Every row comes from one small tree of marks. The marks that hang from a mark follow it in brackets, in alphabetical order. Every link used is in the known rows. Which tree was each row made from?
(in the rows, 128 means zero)
Known rows:
ganome(mateked(ruboz(varul(bimi)))): [130 144 122 104 127 141 110 107 119 129 106 130 133 132 134 102  98 197
 153 150 134 126  85 196 176 128 133 149  69 116 160 118 114 148  79 111
  83 106 137 158 107  80]
pifizu(bimi): [118 131 113  99 144 124 105 116 139 135  91 133 148 113 174 131 134 171
 151 148 140 132  63 175 162 125 125 112  85 110 179 114 152 143  78 143
  71 142 139 128 132 106]
sakanuk(mateked(ganome)): [127 134 125 141 153 127 118 103 137 121 111 145 157 123 136 132 125 199
 147 134 123 129  75 166 169 175 118 118  52 109 157 111 160 139 114 101
  42 142 164 148 133 138]
deda(fopubid pera): [103 160  86  85 145  89 111 131 175 135 134 131 107 131 197 153 101 194
 159 169 104  92  73 157 148 111 113 123  56  99 168 130 147 134  87 117
  87 135 113 138 131 126]
fopubid(deda(pera)): [ 94 142  96 115 143 104  91 138 170 161 105 133 122 134 190 159  99 198
 145 145  95 114  83 161 154 119 117 120  59  96 172 116 155 148  84 114
  78 137 107 115 119 137]
fopubid(deda(pera zosumar)): [ 86 146  98 125 139  90  87 135 163 165 113 135 120 138 201 163  91 186
 132 159 104 113  81 171 150 114  99 122  39  89 175 126 171 156  75 124
  81 118  93 132 108 128]
rafalo(mateked(ganome ruboz(varul)) vina): [151 119 128 117 145 157 153 117 108 143 136 114 113 147 124 112  98 183
 135 108 107 139 111 153 160 163 161 145  62 110 172 107 158 143 117  95
  56 139 129 165 118 111]
fuduv(fopubid(deda(zosumar(zemun))) pera): [ 82 169  75 158 126  87  68 151 141 174 134 151 139 160 227 145  75 184
 145 175  90 105 139 170 170 118  67 135  20  72 191 124 191 152  96 124
  77  84  83 139  85 106]
varul(bimi nifu(mopo)): [135 170  88  94 156 130 112 135 114 151  68 139 121 115 131  99 130 156
 141 129 148 161  69 175 156 122 140 120  82 126 132 118 118 156  77 146
  81 132 122 116 182  97]
zemun(vina(rafalo(mateked(ganome))) zosumar): [136 101 113 125 151 162 113  92 117 179 132 124 122 120 153 123 122 174
  93 102 114 163 121 156 133 154 138 142  83  73 161  95 226 153 129 118
  17 147 131 158 125 105]
mateked(rafalo ruboz(varul(bimi))): [128 124 113 102 125 159 118 108 113 136  86 130 119 149 149 113 100 182
 150 158 147 133  82 194 174 141 121 136  68 112 170 120 104 145  80 148
  82 124 124 161 113 104]
ganome(mateked): [111 138 111 120 154 112  98 104 151 134 109 143 142 130 154 130 125 183
 150 148 121 117  78 163 170 148 110 122  79 118 157  92 153 131  97  91
  66 138 136 134 121 119]
nifu(mopo): [119 146 102  94 164 109 119 120 146 149  90 131 133 132 155 134 142 156
 162 126 132 133  74 153 160 128 119 113  91 121 142  94 147 131 116 131
  80 145 131  98 145 112]
ganome(mateked(rafalo)): [106 127 114 133 154 128 100  97 139 134 100 151 127 144 150 136 111 184
 149 169 120 118  77 165 174 173  92 119  78 118 154  90 142 127  99 101
  58 150 122 148 120 138]
mopo(nifu): [120 149 101  94 153 117  96 103 142 133  96 154 136 126 156 109 144 165
 137 136 147 136  78 169 159 150 131  98  69 128 157 103 164 131  97 115
  67 143 144 120 145 118]
zosumar(zemun): [114 126  93 112 160 116  98 112 145 149 107 131 140 120 192 121 127 169
 134 135 137 130  96 163 157 128 100 126  81 108 170  89 173 122 104 123
  70 124 137 138 119 118]
vina(rafalo(mateked)): [132  95  93 113 165 144 120 112 151 153 115 116 128 136 169 130 137 162
 119 114 130 134  84 139 156 147 147 130  85 112 171  94 185 136 110 106
  63 172 128 127 142 121]
sakanuk(fuduv(fopubid pera)): [ 98 179  70 149 120 107  91 137 154 116 130 154 153 160 197 169 107 195
 179 181 101  86 126 157 206 143 102 107  39  77 191 114 159 143 118 114
  75 126 108 129 122 109]
deda(fopubid zosumar): [101 155  96 104 143  85 103 120 156 138 128 137 126 138 190 141 114 168
 140 168 127 106  72 169 151 124 103 121  47 102 168 126 166 136  82 130
  82 117 113 145 113 114]
deda(pera zosumar(zemun)): [ 96 140  85 116 156  96  96 117 150 152 128 132 120 124 216 135  97 171
 130 166 133 116  96 171 145 106  72 135  50  91 174 112 184 134  93 131
  83 102 107 165 116 115]
ganome(mateked(rafalo(vina) ruboz)): [117 120 141 136 141 144 112  99 126 131 123 140 117 153 128 118 103 195
 143 144 122 118 103 167 171 186 104 133  90 114 148  70 153 135 104  91
  61 139 120 172 106 122]
zosumar(zemun(vina(rafalo(mateked)))): [130  98  89 124 168 148 104  96 133 180 127 101 115 117 184 113 122 159
 102 107 141 165 125 159 132 143 135 147  94  87 171  82 221 138 116 124
  48 147 127 158 127  99]
fuduv(pera): [105 137  85 112 139 106 100 120 160 140 104 149 143 147 189 151 125 176
 168 151 129 112  96 153 173 130 108 113  60 103 175 107 155 138 102 115
  74 134 119 124 121 115]
rafalo(mateked): [131 118  88 113 170 125 114 114 146 143 118 128 136 134 168 138 135 157
 130 129 123 128  84 145 154 146 139 117  73 116 176 111 159 131 108 102
  76 151 127 123 132 128]
ruboz(varul): [122 131 111  91 144 122 119 111 147 148  90 122 128 135 167 135 122 176
 167 138 130 132  82 169 166 120 126 124  69 119 171 104 135 125  90 129
  75 139 131 131 123 113]
varul(bimi nifu): [131 152  87 104 143 133  97 127 124 142  78 145 132 114 148 103 128 168
 127 138 151 149  73 180 159 130 140 118  70 116 157 123 126 156  57 132
  74 132 127 138 164 109]
sakanuk(mateked(rafalo(vina) ruboz(varul))): [137 114 156 132 136 162 139  92 119 132 113 114 119 149 124 126  94 208
 167 134 135 137 107 185 171 174 117 140  63 117 154  89 132 130 101 123
  68 138 133 185 115 125]
sakanuk(fuduv(pera)): [100 154  80 142 126 115  95 119 157 119 108 149 151 142 197 170 114 191
 166 165 124 103 109 161 199 141 115 107  52  89 185 102 164 141 114 117
  73 133 118 129 127 114]
sakanuk(mateked): [126 128 120 128 158 119 108  98 153 126 106 131 157 122 153 139 133 191
 155 134 138 127  78 170 165 153 117 116  64 116 158 103 152 127 102 110
  69 141 155 138 131 129]
zosumar(zemun(vina(rafalo))): [113 109 102 113 149 135  93  96 143 178 108 108 121 115 186 112 130 170
 119 111 152 161 118 172 140 135 113 141  99  83 160  69 217 137 105 140
  44 138 137 158 121  94]
bimi(varul(nifu)): [134 146  91  91 146 131 112 139 125 150  75 143 121 120 151 116 129 179
 142 141 145 150  82 172 167 136 138 122  76 101 172 123 130 147  60 122
  80 129 117 135 161 113]
fuduv(fopubid(deda)): [101 159  96 128 136 101  83 150 154 161 114 140 142 152 178 147 114 188
 150 144  86 109 102 158 170 139 113 114  60  95 176 116 156 145  93 110
  72 133 112 106 107 127]
rafalo(mateked(ganome ruboz) vina): [144 115 119 129 154 147 137 119 115 135 145 130 127 143 127 114 117 177
 116 104 112 129 109 142 156 179 153 133  72 107 170 101 177 149 126  83
  54 144 133 156 119 121]
sakanuk(fuduv(fopubid(deda) pera)): [ 87 183  75 168 108 106  75 153 156 139 124 152 150 164 202 178  86 212
 169 176  74  89 133 161 202 142 110 111  32  69 195 120 165 158 108 110
  72 121  94 113 107 117]
rafalo(mateked vina): [133 115 108 121 166 134 122 115 137 148 123 114 120 128 157 129 128 160
 124 110 120 138  98 142 149 157 148 123  78 121 162  92 174 133 107 107
  63 159 115 137 137 129]

Which tree is each row?
[ 85 144  91 134 145  96  80 134 153 174 122 131 117 126 221 143  77 187
 120 161 106 120 100 177 144 106  80 140  41  84 180 117 191 148  84 128
  80  99  94 147 101 125]
fopubid(deda(pera zosumar(zemun)))
[ 81 171  87 133 133  81  83 153 161 163 135 142 121 156 204 162  84 192
 145 174  81  94  99 167 158 115  86 122  28  79 181 137 166 156  77 118
  84 110  83 131 102 122]
fuduv(fopubid(deda(pera zosumar)))
[140  88 100 108 156 149 124 111 145 147 132 120 134 151 156 121 134 167
 119 110 137 125  97 144 158 148 149 140  94 104 178  95 180 140 116  92
  82 155 133 137 121 103]
vina(rafalo(mateked(ruboz)))
[138 167 100  82 159 130 139 128 125 162  71 129 107 134 131 114 118 165
 176 129 133 158  84 165 161 111 137 125  76 128 143 103 116 133  86 136
  86 136 118 119 171 100]
ruboz(varul(nifu(mopo)))
[121 125 128 116 137 145 122  96 126 134 109 141 119 163 135 125  91 199
 168 167 121 117  93 180 182 157 103 140  74 115 165  96 118 127  98  99
  78 127 125 166  98 113]
ganome(mateked(rafalo ruboz(varul)))
[ 91 166  83 107 145  81  90 113 151 165 154 120  93 118 222 137  77 180
 129 177 123 122 112 186 120 100  80 143  46  67 171 127 199 143  85 146
  74  89  97 186 105  97]
deda(fopubid pera zosumar(zemun(vina)))
[151  99 103  98 138 173 131 114 119 149 112  99 119 140 148 101 110 175
 122 117 142 145  92 173 163 129 170 158  75 110 177 121 145 153  91 128
  82 140 128 151 130  81]
vina(rafalo(mateked(ruboz(varul(bimi)))))
[120 112 129 119 139 145 118 106 130 138 112 134 119 156 147 126 120 179
 141 131 136 125 101 164 166 174 111 121  89 110 158  76 152 135 103 118
  68 145 120 161 110 125]
mateked(rafalo(vina) ruboz)
[ 92 163  88  97 142  77 107 128 169 137 141 135 107 137 206 155  93 183
 147 184 114  91  72 168 144 106  94 126  37  94 170 139 162 141  78 129
  91 115  98 155 120 119]
deda(fopubid pera zosumar)
[141 173  98  83 148 143 129 133 108 159  59 124 107 118 128  97 112 164
 160 132 144 169  75 185 160 107 149 132  70 130 137 125 101 152  70 157
  84 127 118 126 181  88]
ruboz(varul(bimi nifu(mopo)))
[142  92 113 106 147 159 109  87 127 178 145 117 127 133 161 123 128 170
 103 100 138 151 137 165 133 133 140 148 105  70 171  88 214 149 123 113
  60 127 129 158 102  81]
zemun(vina(rafalo(mateked(ruboz))) zosumar)
[123 123 149 125 133 155 130  97 117 137 114 124 104 155 124 116  85 202
 161 147 118 127 108 177 175 169 112 145  79 119 152  77 133 130  98 103
  64 134 116 182 103 113]
ganome(mateked(rafalo(vina) ruboz(varul)))
[137 164  93  81 157 129 126 146 117 159  66 137 110 119 135 111 129 166
 156 131 142 161  80 167 164 128 140 125  88 110 149 117 124 148  80 136
  88 130 112 112 180 101]
bimi(varul(nifu(mopo)))
[127 123 123 113 131 153 137 109 115 135 102 146 121 164 135 124  98 192
 158 154 121 125  89 169 179 167 111 132  63 104 175 110 126 137 108 116
  58 135 135 164 106 125]
mateked(ganome rafalo ruboz(varul))
[123 116 135 132 135 151 127 111 115 133 116 146 119 155 128 119 111 189
 131 130 120 126  98 157 171 195 113 125  76 104 157  85 161 145 115 109
  41 147 130 171 114 135]
mateked(ganome rafalo(vina) ruboz)
[ 99 157  91 113 146  88  88 104 138 166 140 124 111 118 205 123  98 165
 122 162 137 137 115 188 126 117  89 136  56  77 168 114 202 138  89 147
  67  92 112 175  99  93]
deda(fopubid zosumar(zemun(vina)))
[126 136 127 177 131 159 120  94 118  92 126 157 158 149 130 148  97 222
 144 166 123 112  96 180 201 211 108 120  52  87 174 105 152 146 132 100
  52 137 157 176 119 140]
sakanuk(fuduv mateked(ganome rafalo ruboz))
[145 169 116  92 152 135 139 120 115 151  99 140 112 146 103  99  99 186
 180 136 125 143 100 176 171 122 133 144  86 124 141  99 110 137  94  96
  98 113 124 141 145  80]
ganome(mateked(ruboz(varul(nifu(mopo)))))
[142 118  99 121 157 137 129 118 125 131 139 147 143 149 140 122 124 172
 122 124 114 120  95 145 161 167 142 128  69 102 184 120 162 146 125  78
  68 137 142 141 113 120]
rafalo(mateked(ganome ruboz))
[136 148 105  86 136 143 114 142 109 146  67 139 126 101 152 109 121 180
 145 154 150 160  67 190 166 124 147 125  82  97 186 137 129 159  42 148
  77 127 122 139 169  97]
pifizu(bimi(varul(nifu)))
[100 152  89 111 150  89  96 119 146 148 138 132 123 126 211 125  99 169
 128 169 130 113  93 175 146 113  84 135  50  97 171 117 185 130  91 135
  81  97 114 161 107 110]
deda(fopubid zosumar(zemun))
[143 159 112 103 129 150 116 117 107 136  98 141 123 130 114  86  91 196
 148 149 139 142  92 200 173 127 143 149  67 117 159 123 103 154  57 104
  87 104 130 169 134  78]
ganome(mateked(ruboz(varul(bimi nifu))))
[120 118 114 124 139 142 120 110 122 127 112 163 135 161 140 128 116 184
 137 151 125 116  84 160 176 183 103 118  73 100 171 104 144 142 115 104
  56 141 139 155 109 133]
mateked(ganome rafalo ruboz)
[129 120 142 120 128 163 145 111 107 140 108 132 104 158 123 116  93 195
 153 134 117 135 101 167 172 179 122 136  67 110 160  91 142 140 108 121
  44 143 126 178 112 126]
mateked(ganome rafalo(vina) ruboz(varul))
[125 116 117  99 135 146 128 105 130 141  99 134 120 163 154 132 107 183
 167 155 135 123  91 175 175 146 109 130  75 111 176 102 119 128  96 126
  84 134 125 155 104 116]
mateked(rafalo ruboz(varul))
[150  97 112 110 144 167 152 115 121 148 129 117 119 154 134 112 108 185
 129 112 117 135  99 150 168 155 160 153  70 102 182 109 168 147 120  95
  59 152 141 155 121 102]
vina(rafalo(mateked(ganome ruboz(varul))))
[127 136 125 103 138 128 121 102 137 134 118 133 134 148 137 121 104 198
 169 147 124 117  97 177 176 132 123 142  77 113 168  98 130 130  96  89
  86 115 138 152  97  93]
ganome(mateked(ruboz(varul)))
[ 91 167  86 121 136  94  87 157 167 162 127 138 124 151 193 160  92 203
 157 158  72  95  99 157 161 120 104 120  47  85 178 129 150 150  88 107
  80 130  96 116 114 130]
fuduv(fopubid(deda(pera)))
[149 113 123 105 150 151 143 113 124 149 131 103 113 147 141 119 109 176
 144 109 124 137 116 157 155 141 160 143  73 116 174  98 151 133 106 106
  82 137 118 155 115 103]
rafalo(mateked(ruboz(varul)) vina)
[130 111 148 144 144 151 122  93 127 124 120 129 133 145 129 128 111 201
 147 132 139 128 102 176 166 190 109 129  75 113 150  82 151 134 109 110
  66 143 138 175 116 133]
sakanuk(mateked(rafalo(vina) ruboz))
[149  93 107  98 149 160 140 110 137 154 125 104 120 155 153 119 116 175
 139 115 132 133 103 154 162 132 158 151  82 109 182 100 161 136 109 105
  84 149 129 145 120  92]
vina(rafalo(mateked(ruboz(varul))))
[113 121 130 138 144 146 122 111 120 139  99 143 114 141 140 127 114 182
 132 136 115 136  86 154 167 196 112 116  68 112 150  85 164 140 110 123
  24 165 124 161 134 151]
mateked(ganome rafalo(vina))
[124 133 124 118 126 158 112 100 108 131  97 137 118 146 131 107  83 198
 152 170 133 128  82 199 181 153 115 147  68 118 159 116 104 144  80 121
  75 119 124 173 109  99]
ganome(mateked(rafalo ruboz(varul(bimi))))
[136 100  99 128 160 152 129 117 134 146 121 126 128 138 150 123 127 172
 111 114 115 136  82 135 159 169 149 133  73 106 170 101 192 146 121  97
  37 173 137 138 145 129]
vina(rafalo(mateked(ganome)))
[ 99 183 100 175 128 111  87 139 163 124 141 132 145 138 184 181  73 240
 164 175  71  91 113 177 188 148 108 119  24  72 181 132 159 153 103 103
  75 126 116 137 124 138]
sakanuk(fuduv(fopubid(deda(pera))) mateked)
[146  97 111  98 143 160 133  96 129 171 126  95 109 148 148 118 115 172
 133 106 140 157 122 167 146 136 163 152  89  89 179  98 180 146 107 118
  70 142 127 160 111  77]
zemun(vina(rafalo(mateked(ruboz(varul)))))
[144  94 104 121 152 156 134 117 129 141 137 132 135 151 138 115 126 178
 111 108 121 127  94 138 163 169 152 142  81  97 177 103 186 149 126  83
  55 155 143 146 124 111]
vina(rafalo(mateked(ganome ruboz)))
